In the rows, zero is written as 128.
Known rows, with every step that occurs:
H > C > T > D > U: [133  48 150 156 148 114 103 102 152 141 106  89 146 147 152 148 105 135
 125 115  88 104]
H > C > F > D: [ 95  83  96 193 137 131 107 137 115 147 116 152 108 125 168  94  94 146
 121  96 167 162]
H > C > F > D > U: [101  74  96 217 124 118  89 111 136 131 113 126 101 141 147  98  82 150
 102 104 137 150]
H > C > F: [117 116 103 140 116 135 105 168 154 133 140 165  88 124 133 130 100 133
 119  98 161 136]
F > C > H: [145 200  83  72 125 185 115 153  98 131 169 107 113 122 110 150 144 143
  79 124 131  90]
C > T > D: [148 112 155  88 154 142 161 118 122 156 117 101 149 133 139 154  98 130
 138 107 126 116]
D > Q: [163 191 168  77 135 144 150 200 109 116 141 146  79 106  90 187 137 170
 132  96 137 170]
C > T > D > X: [127 104 175  64 157 131 150 111 143 134 114  90 185 136 129 129 114 120
 181 132  86 112]
U > D > F > C: [158 139  95 151  78 115 123 152 156  84 165 151 129 147 138 114 152 124
 115 138 160 114]
X > D > F > C > H: [116 158  58 168 128 149 107 102  88 117 195 106 105 149 123 115 171  66
  51 156 138  81]
T > C > H: [ 92 204 112  78 110 188 164 140  81 116 128  77  96 121  56 145 105 124
  81 131  78 106]
D > X: [134 182 176  24 112 146 139 149 147 111 127 132 146 114  79 128 123 154
 174 134  90 118]
X > D > H: [133 213 132 118 127 116 140  57 115 148 132 125 118 115  77 121 170  97
 104 185 120 109]
H > C: [133 136 148  84 115 143 108 169 130 135 124 152 112 110 118 145 128 160
 131 110 126 121]
H > C > T > D > F: [107  10 130 185 166 122 143 127 115 140 123 123 143 141 189 118 105 106
 137 101 123 121]
H > C > T > D: [124  58 151 130 160 130 121 127 127 158 109 115 152 132 167 146 112 127
 143 107 121 116]
C > F > D > X: [ 95 129 122 124 135 137 137 119 130 122 118 128 141 129 130  75  90 133
 163 122 133 156]
U > D > F: [162 162 129 122  76 105 159 140 150  97 139 159  98 124  99 120 122 115
 138 133 175 132]
T > C > F > D: [ 65 116  98 182 116 162 154 128 100 123 107  96 116 150 122  90  77 130
  99 110 103 158]
T > D > U: [152 150 168 111 130 143 142  93 155 117 127  92 111 132  90 120 104 184
 139 122  83  99]
C > T: [160 142 148  46 124 145 141 159 119 159 122 127 140 128 121 186  99 117
 113  96 148 128]
U > D > Q: [186 209 158 103  96 100 144 179 137  92 136 156  75 106  78 178 151 143
 142 129 182 176]
T > D > X: [125 151 188  58 144 146 157 110 152 110 126 105 153 123  97  94 123 167
 197 143  72 104]

Rows:
[121 152  75 196  98  75 118  94 173 112 119 170  96 114 124 107 139  92
 128 172 184 138] => U > D > H > C > F
[155 197 167 116 129 124 123 149 110 120 154 133  77 118  82 176 170 118
 110 135 143 158] => X > D > Q
[ 99  75 113 175 166 109 127  80  69 182  71 127 173 117 182 119 129 114
 115 136 124 151] => F > D > H > C > T
[134  73  89 171 125 123  96 124 114 139 165 109 167 176 171 147 159  51
  66 134 136 105] => X > D > F > C > T
[140 172 123 143  94  79 122  92 151 118 107 164 119  99 107 123 165 123
 139 180 146 120] => U > D > H > C
[163  88  82 153  90 101 115 152 143 109 148 136 162 164 168 152 143  77
  99 129 173 123] => U > D > F > C > T
[106  49 168 106 161 117 118 118 144 135 105 104 189 137 161 120 123 119
 179 132  79 110] => H > C > T > D > X
[148 160 179 120 166 143 166 155 112 114 136 123  88 112 108 148 137 181
 159 102 119 159] => T > D > Q
[ 93 140  78 210 134  94  96  61 143 139 137 150 101 128 122 105 158  64
  93 176 148 120] => X > D > H > C > F
[158 117 106  70 122 153 104 170 123 151 140 112 174 150 161 183 138 127
  93 105 129 114] => F > C > T
[100  83 109 225 158 118 110 176  95 127 120 158  79 116 169 125 119 148
 121  86 171 210] => H > C > F > D > Q
[156 200 166  43  70 102 133 132 178  89 121 141 138 117  69 127 137 128
 185 169 132 118] => U > D > X
[144  69  93 125 129 146 122 171 117 133 154 126 166 161 180 155 129 104
  85  96 129 120] => D > F > C > T
[139 127 112 147 106  65 119  92 141 144  90 147 150 116 138 153 154  76
 118 171 162 128] => U > D > H > C > T
[128  87 111 166 147 159 142 131 128 105 169 116 141 152 165  86 144 159
 132 114 102  98] => T > D > F > C
[ 70  76 117 168 140 122 100 128 133 127 108 143 142 127 157  70 104 133
 164 125 125 159] => H > C > F > D > X
[111 124 141 160 167 125 143  72 123 136 110 127 131 103 134  88 148 161
 155 154  85 105] => T > D > H > C
[112 148 170  72 132 141 140 117 110 128 105 118 161 115 116  91 114 166
 174 130  95 145] => F > D > X
[120 154 131 122 138 127 127 111 120 142 108 150 119  98 117 123 150 149
 127 147 103 119] => D > H > C
